Each row was made from one small tree. The marks that hang from a mark follow it in brackets, in the order of their numbers. Every link used is in the known rows. Write each row's tree.
Known rows
Q_706(Q_877(Q_710(Q_462(Q_816)))): [ 11.0  13.2   0.7  27.5   9.3  14.7   1.8   2.4   4.6  17.8  34.8   1.8
  15.1 -14.8 -19.8 -16.4 -27.0   8.6  12.7 -27.3   8.0   7.0  26.6]
Q_877(Q_706 Q_710(Q_776)): [-29.6  22.2   6.0  20.0  14.3  -6.6 -31.5  -4.2 -24.9   8.6  22.8 -21.9
 -30.1 -39.6  44.6  16.1   3.2 -51.4   0.6  14.5  36.5 -35.9 -12.5]
Q_816(Q_740(Q_86) Q_776(Q_710(Q_877))): [ 24.7 -27.2   0.4   6.2   0.0 -29.5  12.5   6.4  -3.5 -28.1 -58.3  -0.5
 -15.4  42.4   4.2  42.3  18.9   0.7 -11.4  21.2 -11.3  14.0 -27.6]
Q_816(Q_740 Q_776(Q_710(Q_462))): [ 25.0  -8.6  -4.0   4.4 -11.3 -55.5   3.8 -17.2  -6.0 -14.0 -35.1  -2.8
 -13.3  27.9 -10.6  48.8   7.2   6.7 -23.8  18.2 -24.5  -4.9 -34.7]
Q_816(Q_462(Q_710)): [ -8.2 -13.8  16.2  26.6  12.9  -7.1  17.8  -6.4  10.9 -21.1 -20.8   9.7
   8.0   8.8   2.6   0.0 -37.9  31.1  11.4   9.2  -7.4  17.0  -2.5]
Q_462(Q_710): [-11.4  -2.9  30.3  16.9  34.2 -13.0  16.4 -10.9  -7.2 -21.8 -18.9  18.3
   5.3  -7.1  -2.0 -11.6 -29.4   1.1  19.6  -7.5  12.8   4.7   1.0]
Q_776(Q_816(Q_740)): [ -3.1 -12.9 -18.5 -44.6 -23.9   9.6  10.5  13.2 -24.9  27.5  -4.9   3.1
 -11.9   1.0  12.9  24.8   6.6   0.0 -24.7  -3.0  -4.3  -2.5   7.7]
Q_462(Q_710 Q_816(Q_740(Q_86))): [ 13.3 -14.8  20.8  10.9  45.5   3.5  53.6  10.4 -32.9  -7.6 -39.7   5.0
  -6.3 -29.3   4.4 -33.5 -29.1  11.0  38.4  -0.8  -5.7 -10.2  -7.6]
Q_877(Q_710): [ -6.9   0.7  -0.3  23.3   9.4  14.2  17.6  12.1 -21.4   8.1   3.5  -7.2
   1.5 -18.6  22.1  26.6 -14.3 -11.0  -4.4  -1.8  28.9 -12.8  -4.7]
Q_710(Q_462(Q_816) Q_877): [ -3.5   5.4 -12.8  -3.7   8.1  34.7   7.5   1.9  18.9  15.5  27.4  23.9
  24.9  -0.2 -35.5 -38.0  20.1   9.9   5.3 -15.4  -1.0 -13.1  34.0]
Q_877(Q_710(Q_462)): [ -2.0  16.5   5.0  15.5  23.5  15.1  11.7   5.8 -11.4  10.1  18.1 -10.9
   4.1 -22.5   9.3  20.1 -11.3  -6.1 -14.5   5.9  12.1 -15.0  -0.1]
Q_706(Q_877(Q_710(Q_462 Q_776))): [  0.0  16.2  10.3  29.4  10.7   6.7 -21.6  -1.0   3.4  10.2  40.1 -11.5
   4.8  -8.3 -27.3  -4.9 -26.6   3.4  -3.8 -13.1  16.7  25.3   6.4]
Q_740(Q_816(Q_776(Q_710(Q_877)))): [  6.8  -2.9 -11.2 -19.4 -45.7  -3.9 -18.3  -3.5   3.2  -6.2 -26.4  -8.2
  16.7   3.1   9.0  -1.1   4.5 -20.1  17.2 -21.4 -25.0  -9.3   1.8]
Q_740(Q_86 Q_816(Q_462 Q_776(Q_710))): [ -1.2 -16.3   9.5 -18.6 -23.1  18.5  -7.5  29.8  15.3 -20.2 -66.2 -34.8
   0.4   4.6  34.2   6.9 -13.3  -6.4  20.6   3.9 -46.8  15.4  -6.5]
Q_462(Q_710(Q_776(Q_816) Q_877)): [  3.5   6.1  24.2  -4.9  29.2  -5.5  -4.4 -11.1  -6.5 -17.7   5.1  14.7
   9.2  -3.5 -11.1 -31.4  -4.4   4.5  11.4   2.3  20.0  27.9 -14.5]
Q_877(Q_706 Q_710(Q_776(Q_816))): [-19.3  28.5   1.3  -2.9   4.7  -4.1 -33.0  -0.9 -27.4  18.0  25.2 -23.4
 -28.8 -45.8  54.1  10.4   8.2 -49.6  -2.3  10.9  29.0 -37.2 -10.1]
Q_706(Q_877(Q_710(Q_462(Q_816) Q_776))): [  4.4  15.2   5.2  27.6  10.5   9.6 -12.7   1.6   0.2  15.4  40.1 -11.6
   8.3 -18.8 -26.5 -17.7 -28.4   5.5   8.2 -18.5  13.4  18.4   6.1]
Q_877(Q_706 Q_710(Q_462 Q_776)): [-23.9  39.9  12.1  13.6  27.6  -6.6 -36.9  -8.4 -13.9   9.8  36.9 -25.7
 -28.8 -45.1  32.2  10.2   6.8 -46.1 -10.0  20.4  19.7 -38.1  -9.8]
Q_776(Q_710(Q_877) Q_816(Q_462)): [ 34.8   0.5 -22.9 -22.3 -46.6   4.2  21.4  -6.7  34.0  -3.5  11.7  20.8
  33.8  25.3  17.0 -10.7   9.0  34.8   6.1 -26.0 -12.9   8.4  24.2]
Q_706(Q_877): [-22.2  -9.9  -1.2  19.5 -12.3   8.3 -14.3   0.1  14.3   6.9  16.1  15.2
   9.1  17.9 -33.1  -6.9 -22.6   1.9  10.0 -35.5  14.0  22.0  35.6]
Q_816(Q_740(Q_86) Q_776(Q_710)): [ 14.1 -25.6   4.5   6.0  -1.2 -36.2  13.9   7.0 -11.3 -25.3 -67.7 -11.7
 -23.6  32.4  10.2  51.4   5.3  -0.8 -12.1  22.9 -17.2   8.5 -35.2]
Q_706(Q_877(Q_710)): [  3.8   1.0   0.9  31.6   0.7  10.1  -2.2   3.5   0.4   8.6  26.1   3.6
  10.4  -0.2 -10.0  -0.7 -28.5   0.9   9.5 -27.3  23.3  16.7  25.0]
Q_710(Q_776 Q_877): [-32.5 -12.1  -3.3   5.5  -4.7  15.4 -27.5  -0.2   3.8  -4.6  19.9   4.9
   4.7  18.1 -32.9  -5.6  21.2  -9.2 -11.8   4.1  38.8  28.3 -13.5]
Q_710(Q_462 Q_776(Q_816(Q_740)) Q_877): [ -1.5  13.4  -5.7 -38.6   5.8  14.2 -30.2  -0.3   3.4  14.1  45.0  -3.5
  -2.6   8.0 -35.7  -8.1  34.1   6.4 -42.5  21.1   0.3  26.6 -10.6]
Q_710(Q_462(Q_816(Q_740)) Q_776 Q_877): [ -5.6   4.8  -6.8  -6.2  13.6  17.7 -12.0  -1.5   1.0  12.7  37.1  -1.7
   2.3  -5.0 -52.3 -28.6  26.0   8.1 -16.1  15.0   4.4   9.6 -13.6]

Which tree is each row?
[  6.4 -18.0 -21.5 -35.1 -30.9   8.0  14.6  12.8 -12.3  22.5  -7.2  -0.4
  -9.9  10.1  17.4  26.7  -4.1  23.5 -25.9  11.1 -18.4   8.5   3.4]
Q_776(Q_816(Q_462 Q_740))
[-12.8  20.3  -2.5 -36.6   3.7  21.4 -36.5   0.0  12.9  14.0  48.6   0.5
   9.3   4.5 -36.9 -19.0  31.3   3.1 -30.9  10.5   5.3  27.0  -4.3]
Q_710(Q_462 Q_776(Q_816) Q_877)
[-33.2  -9.6   1.4 -31.6  -7.1   7.9 -15.8  18.1 -24.9  13.5  -5.8 -24.4
 -22.8  -5.1  -1.5  19.1   4.0 -11.4 -27.5  17.9  10.5  24.4 -32.5]
Q_710(Q_776(Q_816(Q_740(Q_86))))
[ -1.0   1.8  -8.8  13.4 -24.2  -8.9   5.8 -21.3  32.2 -20.4  12.7  27.8
  17.4  21.2   6.7  -9.9  18.1 -11.4  18.7 -32.2  15.4 -23.4  35.3]
Q_776(Q_710(Q_877(Q_706)))
[-13.2   1.8  -7.2  -6.2   8.9  12.8  17.1   3.3  -6.7  23.3   6.3   1.1
   0.6 -16.8 -25.0  -6.9  -2.8   9.0  -8.4  -3.7 -17.9 -21.9  11.7]
Q_710(Q_462(Q_816(Q_740)))
[  0.4 -23.5 -11.1 -38.9 -15.6  22.7  17.0  29.7 -10.3  17.1 -23.6  -8.2
 -15.2  10.2  26.3  27.1  -4.2  20.7 -23.6  15.2 -20.8  18.3   3.5]
Q_776(Q_816(Q_462 Q_740(Q_86)))
[-15.1  45.1   5.7  -9.5  20.0  -4.1 -38.1  -5.0 -18.5  21.1  40.6 -26.8
 -28.3 -49.1  43.2   6.0  11.3 -45.1 -12.4  18.6  12.6 -36.7  -7.4]
Q_877(Q_706 Q_710(Q_462 Q_776(Q_816)))
[ 20.7 -19.3  -7.4   9.4 -21.4 -56.7   9.0 -15.0 -12.4 -15.1 -45.3  -0.2
 -14.2  31.0  -2.1  51.7   5.8   3.2 -17.7  14.1 -13.0  -3.7 -36.6]
Q_816(Q_740 Q_776(Q_710))
[ 10.8   8.1  -4.0   6.3 -14.1 -12.2  31.7 -15.1  17.9  -4.3   4.2   4.4
  18.8  -2.8 -12.7  -7.4  -4.9  17.1   8.4 -24.0 -17.4 -23.7  13.2]
Q_776(Q_710(Q_462(Q_816(Q_740))))
[ -7.8  34.5  -0.9  13.2  23.1   6.6  -6.9  -3.7 -13.2  21.4  27.9  -9.2
 -15.5 -52.9  42.3  -7.1   3.7 -39.1  12.7  -0.3   7.4 -64.9  20.2]
Q_877(Q_706 Q_710(Q_462(Q_816)))
[ 10.2 -35.0  24.0  17.7  33.9  -0.5  37.1  15.9  -5.6 -28.3 -44.5  -5.8
 -24.7  18.1  13.8  25.0 -31.8  33.0  -6.8  39.8 -20.0  30.3 -16.2]
Q_816(Q_462(Q_710) Q_740(Q_86))
[  5.0   3.4  -3.3 -26.6 -10.9   6.6   0.6  -0.1   6.2   6.5   2.5  16.3
   4.9   0.3  28.2 -13.8  -5.1  11.8   6.1  -2.6  -9.3   1.2  19.6]
Q_776(Q_816(Q_462(Q_710(Q_877(Q_706)))))
[-10.0 -43.0   0.2   9.4   5.9  16.9  27.1  28.0  -1.2 -11.1 -39.3 -12.0
 -26.5  28.8  10.1  42.8 -15.8  24.9 -25.0  35.9 -17.5  25.2  -8.1]
Q_816(Q_462 Q_740(Q_86))
[  8.2  -2.2 -15.9  -5.5   9.9  28.5  15.0   1.4   9.8  15.6  24.6  21.1
  13.9   4.8 -36.9 -26.5  23.8  13.8  -4.6  -2.3  -5.0 -11.7  27.2]
Q_710(Q_462(Q_816(Q_740)) Q_877)
[ 25.8  -2.4  10.8  18.8  27.8 -18.0  26.2 -11.3 -15.3 -11.6 -31.1  26.8
  21.2 -13.5  -8.6 -54.1 -10.8  10.4  52.8 -10.2   1.7 -10.8 -12.6]
Q_462(Q_710(Q_877) Q_816(Q_776))
[ -2.1  -7.2 -15.4   9.5 -25.4 -17.2  21.2  -4.1  -8.3  10.7 -35.1   3.4
  17.0 -14.1  -1.8 -15.4  -7.7   3.2  34.8 -24.3  -6.0 -29.2 -10.2]
Q_462(Q_816(Q_776(Q_710)))
[-22.2  31.4  -3.7 -38.5   4.9  11.2 -56.9 -10.4  15.1  16.5  54.0   1.1
  -9.1  -6.5 -13.8 -26.6  44.3 -24.4 -22.7  11.8   6.1  -1.2  10.1]
Q_710(Q_462 Q_776(Q_816) Q_877(Q_706))
[ 34.5 -25.5 -10.6  23.7 -30.5 -58.4  14.4 -15.6   5.8 -21.5 -47.2  -7.2
 -10.5  42.8   4.9  55.4 -11.0  36.1 -18.1  31.8 -33.8  11.1 -43.4]
Q_816(Q_462 Q_740 Q_776(Q_710))
[ -3.7 -12.8   7.6 -25.8 -16.8  23.5 -11.4  27.9   7.8 -18.4 -58.3 -23.7
   3.3   6.1  26.2  -1.8   5.0 -27.5  23.2 -11.4 -29.3   9.2   2.8]
Q_740(Q_86 Q_816(Q_776(Q_710(Q_877))))
[ -1.7 -12.9 -15.1 -22.7 -18.7  12.6 -17.7   4.7  -3.0   7.2  22.8  -0.1
  -4.5  20.2 -16.9   1.8  23.1  11.9 -28.1  21.3  14.1  36.6 -19.1]
Q_710(Q_776(Q_816(Q_462 Q_740)) Q_877)
[ 16.8  11.6  -8.5   7.5 -13.2   5.0  25.3 -16.8  35.3  -9.7  19.0  22.1
  36.2   9.5 -20.9 -29.9  11.1  17.0  17.4 -33.7  -4.5 -16.8  28.1]
Q_776(Q_710(Q_462(Q_816) Q_877))
[ 24.0   5.9 -10.7   6.2 -12.3  -1.0  29.4 -16.2  28.1 -10.8  18.3  19.2
  29.6  11.6 -21.2 -20.5  13.5  20.0  10.4 -26.8  -8.5 -17.0  24.3]
Q_776(Q_710(Q_462(Q_816(Q_740)) Q_877))
[ -4.5   4.5   6.1  32.2   1.6   5.5 -16.8   1.6  -4.4   8.6  31.2  -8.6
   3.8  -4.0 -19.3  -1.1 -29.2  -1.1   4.6 -17.2  27.6  26.8   4.8]
Q_706(Q_877(Q_710(Q_776)))
[ -9.7  -0.3  -0.3  -8.4  17.5   4.7   9.5  10.0  -7.2  15.6 -20.5  -7.3
  -7.0 -10.7 -17.5   1.0   0.9   5.0  -5.6  11.5 -25.2 -16.1  -6.1]
Q_710(Q_462(Q_816(Q_740(Q_86) Q_776)))
[ -2.8 -16.2  25.2 -16.6   6.9  17.7  -8.5  29.8   1.0 -23.9 -72.3 -32.0
  -7.1  -4.3  33.5  -3.2 -24.9  -7.4  26.6  13.8 -45.0  21.2 -13.6]
Q_740(Q_86 Q_816(Q_462(Q_710) Q_776))
[  4.7   4.2   1.9   4.6  -3.3  -0.4  34.5  -5.1  19.3  -8.9  -7.1   0.1
  15.7  -3.3  -6.4  -7.3  -3.8  14.8   9.7 -21.4 -19.0 -17.1  13.6]
Q_776(Q_710(Q_462(Q_816(Q_740(Q_86)))))
[ 30.9 -20.1 -12.2  10.4 -20.4 -48.4   7.8 -14.7  -5.0 -17.9 -34.9   8.9
  -6.8  42.4  -7.0  42.8  18.9   5.2 -14.9  13.2  -7.3   0.2 -28.4]
Q_816(Q_740 Q_776(Q_710(Q_877)))
[-41.4  -0.1  -3.0   3.4  -2.4   5.7 -47.1  -8.8   7.1  -4.0  29.2   7.4
 -13.8   7.9 -11.2 -10.9  33.1 -35.3  -3.9   6.2  38.2   1.3   2.3]
Q_710(Q_776 Q_877(Q_706))
[ -6.0   2.8  -7.6  -5.3   7.0  -7.3   5.9  -0.1  -8.5  19.2  -9.9  -2.5
  -3.4 -12.6 -24.5   0.5   0.8   6.6  -7.6   5.9 -23.8 -21.6  -6.2]
Q_710(Q_462(Q_816(Q_740 Q_776)))
[ 22.0  -7.2  -7.9 -38.0 -26.3   0.6  31.3  10.0   0.3  -1.6 -17.5  -1.7
   1.2  10.4  29.2  17.0   5.9  10.1  -6.4 -16.8 -17.1   0.8  10.0]
Q_776(Q_710 Q_816(Q_740(Q_86)))
[-12.8   8.3  29.6  17.2  38.2 -18.0 -18.7 -21.0  -2.2 -27.9   8.0  17.3
  -5.1  -6.2  -6.1 -31.4  -2.1 -17.3  19.2   6.7  28.1   7.6  -7.2]
Q_462(Q_710(Q_776 Q_877(Q_706)))
[ 19.2  14.0 -20.4 -34.1 -41.3  -0.3   4.3 -13.4  25.5   1.9  20.4  25.3
  20.7  11.2  29.0 -17.8  27.2  -5.7  13.0 -38.5   1.1 -22.2  39.5]
Q_776(Q_710(Q_877(Q_706)) Q_816)
[ 14.6  14.3   0.8  28.4   7.9   1.6  -5.8   0.9   0.9  17.0  23.1  -2.4
  12.5 -10.3 -19.7 -11.2 -26.1   5.7  13.9 -20.8   3.1   8.5  14.8]
Q_706(Q_877(Q_710(Q_462(Q_816(Q_776)))))
[ -2.8   2.5  22.5  15.9  35.3  -9.3   0.5 -18.8   4.6 -26.4  -0.2  34.4
   2.8   2.0   3.7 -28.9  -1.5 -13.6  26.9  -7.4  21.4  -7.7  21.2]
Q_462(Q_710(Q_877(Q_706)))
[  2.9 -15.9  13.5  27.2  13.8   0.7  16.9  -6.4  17.7 -24.6 -11.2  18.9
  14.6  18.2  -4.5  -9.2 -24.9  33.4  12.8   7.8  -0.4  22.4   4.9]
Q_816(Q_462(Q_710(Q_877)))
[-13.0  -7.4 -13.2 -19.9 -20.1  19.0 -25.4   4.7   5.7   7.6  24.1   1.8
   7.2  15.7 -16.2 -10.1  18.4   9.4 -16.7   9.8  18.9  35.0 -13.1]
Q_710(Q_776(Q_816(Q_462)) Q_877)
[-14.2  27.0  -0.2   1.5   2.4  -4.1 -29.6  -0.4 -22.5  16.3  25.1 -25.8
 -28.2 -43.2  57.6  11.8   2.1 -39.8  -2.2  17.1  21.9 -30.2 -13.2]
Q_877(Q_706 Q_710(Q_776(Q_816(Q_462))))
